Each row was made from one small tree. Brackets hold a mark, then the marks that hang from it, in alphabetical order. Every link used is in the known rows. Write each row's tree.
Known rows
(Z (L (R W X))): [-0.81  2.18 -1.42  0.44  0.36  1.23  1.16 -1.28 -1.81  0.80  0.18  0.41
  0.08 -1.04  1.61  0.18 -0.83  3.15  0.06  1.26  1.71 -2.84  0.86 -2.94
  1.09]
(W (R (L T Z) X)): [-1.50  1.26 -2.04  1.08  0.04  1.24  1.12 -0.79 -0.86  0.85  0.57  1.45
  3.51 -1.14  1.89 -0.79 -0.43  2.37  0.23  0.36  0.26 -1.91  0.78  0.01
 -0.21]
(X R): [-0.09  1.35  0.45  0.30  0.19 -0.29  0.03  0.21  0.33  0.50  0.65  0.69
  0.29 -0.27  0.49  0.13  0.13 -0.33 -0.60 -0.33 -0.23  0.70 -0.53  0.74
 -0.30]
(X (R (T G) (W N))): [-0.53  2.23  0.04  0.33 -0.63 -0.04 -0.35  0.08  0.65  0.51  0.76 -1.18
  0.01 -0.79  0.46 -0.91  0.04  2.21  0.51  0.82 -0.18 -2.46  1.32 -0.44
  0.60]
(G (T (L Z) R) X): [-0.14  0.66  0.07  0.60 -0.29  1.50 -0.38  0.39 -0.29 -0.50 -0.37 -0.05
  2.18 -0.29  1.65 -2.26 -0.35  3.39 -0.25  0.06  0.39 -2.46 -0.27  3.45
 -0.23]
(L (T (G R)) Z): [-0.16  1.14 -0.75  0.04 -0.07  2.60 -0.31 -0.65  1.10 -0.57  0.20 -1.66
  1.84 -0.95  0.65 -0.69 -0.14 -1.04  0.96  0.61  0.06 -0.91 -0.14  1.13
 -0.16]
(R L T): [-0.80  0.77 -0.79  0.58 -0.13  0.89  0.57 -0.50 -1.30  0.06  0.04 -0.13
 -0.10 -0.56  1.57 -0.44 -0.21  2.65  0.32  0.25 -0.07 -1.46  1.68 -1.76
  0.17]
(X (R (L Z) (T G) W)): [-1.41  1.78 -1.38  0.83  0.25  2.34 -0.38 -0.39 -0.85  0.63  0.71 -0.41
  2.32 -1.61  1.89 -0.89 -1.10  3.19  0.39  0.63  0.76 -3.74  0.33 -2.02
 -0.01]
(R L (T (G X))): [-0.52  1.41 -1.39  0.21  0.41  0.39  0.28 -0.44 -0.64 -0.95 -0.96 -1.25
  0.81 -0.13  1.32 -1.46  0.15  3.03  0.69  0.91 -0.25 -2.29  3.24 -1.42
  0.39]
(G (R L (W N)) T X): [ 0.07  2.78 -1.56  0.76 -0.57  1.23  0.91 -0.64 -0.19  0.27  0.66 -1.84
 -1.42 -2.14  0.87 -0.40  0.46  5.14  1.79  0.32  0.92 -1.48  4.87  0.96
  0.66]
(R (L Z) (T G) W X): [-1.40  1.25 -2.04  0.80  0.40  2.56 -0.03 -0.78 -1.98  0.44 -0.65 -0.31
  2.53 -1.65  1.44 -1.18 -1.22  4.20  1.04  0.73  2.21 -5.93  0.39 -2.77
  0.71]
(T G L (R W)): [-0.05  0.20 -0.65  0.10 -0.80  0.72 -1.02  0.56  0.02 -1.03 -0.05 -0.20
  3.31 -0.06  1.35 -1.55 -0.48  4.86  0.23  1.21 -0.36 -3.60 -1.27 -1.08
  1.14]
(L T): [-0.24  0.00 -0.19  0.14 -0.58  1.00  0.61 -0.85 -0.35 -0.29  0.22 -0.11
  0.21  0.11  0.63 -0.65  0.13 -0.16 -0.38  0.04 -0.68  0.54 -0.42  0.10
 -0.29]
(R T W): [-0.70  0.27 -0.34  0.32 -0.79  1.56 -0.01 -0.67 -1.15  0.35 -0.25 -0.57
 -1.34 -0.57  0.56 -0.64 -0.74  3.42  0.06  0.33  0.51 -2.80  0.62 -2.40
  0.44]
(T G (R (W N))): [-0.05  0.79 -0.13 -0.05 -0.65 -0.22 -0.94  0.55  0.66 -0.22  0.80 -1.26
  1.97 -0.90  0.54 -0.82  0.02  2.90  1.19  1.00 -0.47 -2.01  0.19 -0.02
  1.00]
(Z (L T)): [-0.11  1.33 -1.15  0.35 -0.46  0.66  1.27 -1.08 -1.03 -0.61  0.53 -0.20
  0.20  0.43  1.16 -0.51 -0.07  0.49 -0.84  1.29 -0.76  0.11  0.47 -0.60
  0.10]
(G T (X (R (L Z) W))): [-0.79  2.00 -1.31  1.11  0.31  2.45  0.37 -0.65 -1.32  0.94  0.78 -0.05
  0.91 -1.83  1.71 -1.05 -0.64  3.92  0.02 -0.41  1.32 -2.05  1.37  0.77
 -0.67]
(L R T Z): [-1.34 -0.19 -0.22  0.16  0.15  2.80  0.34 -1.33  0.03  0.77  0.94 -0.08
  1.08 -0.84  1.73 -0.49 -0.70 -1.41  0.22 -0.01  0.11  0.24 -0.53  0.03
 -0.74]
(W R): [-0.33  0.28 -0.45  0.11 -0.30 -0.82 -0.11  0.33  0.82  0.28  0.38  0.32
  0.73  0.09  0.26 -0.18  0.26  1.12  0.11  0.38 -1.08  0.03  1.51  0.28
 -0.01]
(X (R L (T G))): [-0.61  2.24 -0.62  0.56  0.24  0.48  0.06 -0.10 -0.43 -0.24  0.32 -0.35
  1.42 -0.47  1.90 -0.87  0.20  1.68  0.12  0.49 -0.65 -1.53  1.22 -1.06
  0.13]
(T L R): [-0.08  0.25  0.23  0.33 -0.61 -0.06 -0.25  0.73  0.03 -0.63  0.14  0.88
  2.27  0.13  1.43 -0.97 -0.21  3.01 -0.34  0.48 -0.59 -1.36 -1.39  0.73
  0.60]
(L (R X) (T G) Z): [-1.15  0.81 -0.59  0.08  0.59  2.51  0.19 -1.26 -0.19  0.28 -0.20 -0.33
  2.82 -0.88  1.66 -1.15 -0.36 -1.35  0.63  0.33  0.94 -2.04 -0.91  0.05
 -0.08]
(W N (R (T G))): [-0.51  1.29 -0.32  0.00 -0.72 -1.42 -0.30  0.56  1.74 -0.05  0.30 -1.43
  0.63  0.18  0.23 -1.12  0.70  1.29  1.12  1.37 -1.53 -1.66  3.39  0.77
  0.53]
(W (R T)): [-0.73  0.69 -0.23  0.32 -0.71 -0.11  0.03  0.01  0.28  0.30 -0.06 -0.11
 -0.43  0.07  0.82 -0.78  0.07  2.18  0.10  0.56 -1.06 -1.30  2.13 -0.51
  0.10]

Which tree is each row?
[-1.24  0.81 -2.00  0.94  0.57  2.00  0.49 -0.61 -1.94  1.19  0.15  1.09
  2.33 -1.94  0.97  0.00 -1.38  3.68  0.60  0.11  2.61 -3.82 -0.40 -1.95
  0.43]
(R (L Z) W X)
[-1.43  0.10 -0.42  0.15  0.20  1.44 -0.08 -0.52  0.72  1.82  1.62 -0.54
  0.41 -1.81  0.58  0.41 -1.03  0.86  1.37  0.41  1.27 -1.34  0.93 -0.37
  0.14]
(L (R (W N)) Z)
[-0.46  1.04 -0.48 -0.03  0.48  0.27  0.16 -0.11  0.20 -0.41 -0.86  0.40
  2.65  0.11  1.39 -1.02  0.04  1.25  0.48  0.83  0.86 -2.96 -0.01 -0.28
  1.05]
(T G (L (R X)))
[-1.09  0.32 -0.22  0.58 -1.01  1.82 -0.11 -0.50 -0.08  0.84  1.66 -0.28
  1.99 -1.66  1.24 -0.94 -0.87  2.57  0.54  0.46  0.02 -1.56 -1.15  0.69
  0.05]
(L (T (R (W N))) Z)
[-1.90  0.48 -0.10  0.36 -0.22  2.18 -0.01 -0.83  0.21  1.84  1.16 -0.92
 -0.73 -1.85  1.17 -0.23 -1.18  1.88  1.28  0.55  1.23 -2.77  1.62 -1.09
  0.23]
(L (R T (W N)) Z)
[-0.31  0.08 -0.21  0.13 -0.01  0.79 -1.20  0.95  0.77 -0.88  0.05  0.04
  4.66 -0.07  1.30 -1.53 -0.67  1.74  0.22  1.00 -0.08 -2.89 -2.02  1.38
  0.32]
(T G (L Z) R)
[-0.30  2.80 -0.98  0.98 -0.27  0.26  0.92 -0.35 -0.55  0.84  1.22 -0.47
 -0.47 -1.53  1.23 -0.82  0.34  4.37  0.46 -0.08  0.35 -0.88  3.36  1.31
  0.03]
(G T (X (R L (W N))))
[ 0.15  0.39  0.27  0.45 -1.11  2.11 -0.64 -0.23 -1.45 -0.07  0.35 -0.88
  0.05 -0.94  1.51 -1.28 -0.07  3.87  0.11 -0.25 -0.08 -1.79 -0.79  0.32
  0.17]
(G (T (R W)))
[-0.75  1.45 -1.72  0.77  0.20 -0.73  0.87  0.01 -0.75  0.58  0.12  1.45
  2.21 -0.72  1.28 -0.14  0.11  3.20  0.50  0.37  0.18 -1.65  1.90 -0.72
  0.49]
(W (R L X))
[-0.15  2.23 -0.82  0.25 -0.17 -1.43  0.06  0.60  1.56 -0.11  0.37 -0.11
  1.86 -0.08  0.16 -1.34  0.02  3.83  0.16  1.24  0.08 -2.51  1.76  1.02
  0.89]
(T (G (X (R (W N)))) L)
[-0.68  0.84 -0.13  0.73  0.06  0.81 -0.16  0.62 -0.64  0.25 -0.37  1.77
  3.86 -0.76  1.46 -1.15 -0.89  2.94 -0.27  0.22  1.47 -3.66 -2.64  1.49
  0.53]
(T (L Z) (R X))
[-0.08  2.13 -1.74  0.23 -0.53  1.25  0.36 -1.02 -1.19 -1.45 -0.03 -1.23
  2.04 -0.10  2.00 -2.05 -0.31  4.61 -0.36  2.10 -0.97 -2.31  0.88 -1.60
  0.83]
(Z (L (T (G X) (R W))))
[-0.49  2.50 -0.92  0.56 -1.10  0.40  0.69 -0.19  0.79  0.12 -0.22 -0.99
 -1.48 -1.09  0.44 -0.96 -0.36  6.24  1.00  1.28  0.84 -3.79  3.87  0.11
  1.44]
(G (R (T L) (W N)) X)
[-0.94  0.44 -0.26  0.01 -0.25  0.41  0.27 -0.55  0.58  1.28  1.35 -0.60
 -0.74 -1.26  0.60  0.39 -0.35  1.62  1.16  0.49  0.48 -0.65  1.68 -1.13
  0.57]
(L (R (W N)))
[-0.48 -0.28 -0.72 -0.04  0.05  1.89 -0.32 -0.62  0.36 -0.53  0.14 -1.00
  2.56 -0.07  0.54 -1.25 -0.32 -1.49  0.26  0.51 -0.22 -0.97 -1.03  0.64
 -0.46]
(L (T G) Z)
[-1.06  1.17 -0.70  0.46 -0.33  0.02  0.85 -0.36  0.06  1.14  0.48  0.85
  0.94 -1.04  1.04 -0.29 -0.58  3.95  0.79  0.73  1.73 -3.44  0.87 -0.71
  1.41]
(T (L (R (W N) X)))
[-0.58  2.98 -1.05  0.93  0.02  1.46  1.05 -0.71 -1.47  0.29 -0.64  0.00
 -0.32 -1.81  1.68 -0.03  0.01  3.63  1.04  0.16  1.41 -2.94  2.13 -1.30
  0.93]
(G (R L T X))
[-1.10  1.39  0.36  0.32  0.20  1.42  0.63 -1.01 -1.18  0.83 -0.71  0.16
 -0.80 -0.85  1.69 -0.53 -0.15  1.27  0.31 -0.03  1.11 -2.33  0.82 -1.34
  0.48]
(L (R T X))
[ 0.43  1.21 -0.75  0.53 -1.38  2.36  0.10 -0.26 -0.22 -0.38  0.03 -1.05
 -0.74 -0.89  0.83 -0.86 -0.16  4.60  0.54  0.26  0.79 -2.78  0.87  0.71
  0.79]
(G (R W) (T L))
[-1.68  0.46 -0.88  0.53  0.02  3.49  0.68 -1.85 -1.32  1.40  0.35  0.49
  1.28 -1.78  1.82 -0.69 -1.22  1.63  0.34 -0.04  1.88 -2.74 -1.16 -1.58
  0.09]
(L (R W X) T Z)
[-0.23  0.35 -0.52  0.08 -1.02  1.94 -0.66 -0.62 -0.66 -0.89  0.36 -1.03
  2.38 -0.49  1.66 -1.71 -0.14  3.09  0.22  0.78 -1.05 -1.87 -1.50 -1.32
  0.48]
(L (T G (R W)))
[-1.63  0.78 -1.43  0.89 -0.31  1.58  0.41 -0.49 -0.80  1.33  1.16 -0.47
  0.47 -1.90  1.03 -0.26 -1.20  3.92  1.24  0.68  1.22 -3.38  1.95 -1.47
  0.33]
(R (L Z) T (W N))
[-1.12  2.54 -1.20  0.98  0.01  1.04  0.80 -0.80 -1.42  0.69  0.25  0.31
 -0.40 -1.31  1.89 -0.85 -0.56  5.59 -0.23  0.18  0.42 -2.37  2.40 -2.30
  0.20]
(G (X (R L T W)))
[-0.11  1.24 -0.40  0.20 -0.18  0.84 -0.75  0.07 -1.01 -0.31 -0.68 -0.06
  2.71 -0.96  1.06 -1.17 -0.24  3.79  0.51  0.53  0.78 -3.85 -1.53 -1.33
  1.16]
(T G (R W X))
[-0.80  0.74 -1.68  0.37 -0.32  1.66 -0.12 -0.63 -1.35 -0.41 -0.20 -1.24
  0.97 -0.76  1.42 -1.02 -0.51  4.42  0.87  1.00  0.18 -3.72  1.62 -3.52
  0.78]
(R L (T G) W)
[-1.11  1.02 -1.31  0.71 -0.44  0.09  0.52 -0.16 -0.46  0.32  0.43  0.21
  0.61 -0.43  1.78 -0.57 -0.02  3.72  0.42  0.70 -1.07 -1.48  3.05 -1.50
  0.15]
(W (R L T))
[-1.34  0.98 -2.16  0.50  0.42  2.26 -0.17 -0.76 -1.08 -0.08 -0.55 -1.24
  1.67 -1.22  1.26 -1.53 -1.14  4.59  0.98  1.06  1.08 -4.59  2.35 -2.31
  0.28]
(R (L Z) (T (G X)) W)
[-1.04  2.10 -1.66  0.60 -0.23  2.24  1.73 -2.13 -2.16  0.50  0.39  0.28
  0.26 -0.90  2.30 -0.51 -0.70  3.07 -0.35  1.27  0.99 -2.36  0.45 -2.98
  0.87]
(Z (L (R W X) T))
[-0.73  1.56 -1.26  0.82  0.07  0.80  0.42 -0.32 -0.98  0.85  1.29  0.89
  1.00 -1.36  1.44  0.27 -0.56  3.56 -0.06 -0.01  0.33 -0.97  0.25 -1.93
  0.19]
(X (R L W))
[-0.76  0.96 -0.70  0.44  0.16  1.13 -0.21  0.09 -0.40 -0.33 -1.46  0.21
  3.00  0.00  0.80 -1.92 -0.78  1.98  0.12  0.88  1.67 -5.56 -0.76  0.44
  0.72]
(R (T G (L Z)) X)
[-0.55  1.86 -1.52  0.41 -0.20  3.35  0.01 -1.13 -0.33  0.08 -0.40 -0.98
  2.15 -1.88  0.70 -0.93 -0.67  1.95  1.02  0.59  1.82 -3.87 -0.79 -0.47
  0.65]
(L (T (G (R W X))) Z)
[-0.91  1.79 -0.41  0.26  0.04  1.22  0.93 -1.11 -1.09  0.17  0.33 -0.70
 -1.35 -0.14  2.13 -0.22 -0.41  1.20 -0.13  1.39 -0.11 -1.11  2.27 -2.03
  0.40]
(Z (L (R T)))
[-1.43  1.68 -0.77  0.93 -0.54 -0.69  0.59  0.61  0.81  1.13  0.02  1.16
  2.13 -0.49  0.69 -1.26 -0.51  3.43  0.42  1.07  0.90 -4.49  1.77  1.91
  0.72]
(W N (R (T (L Z)) X))
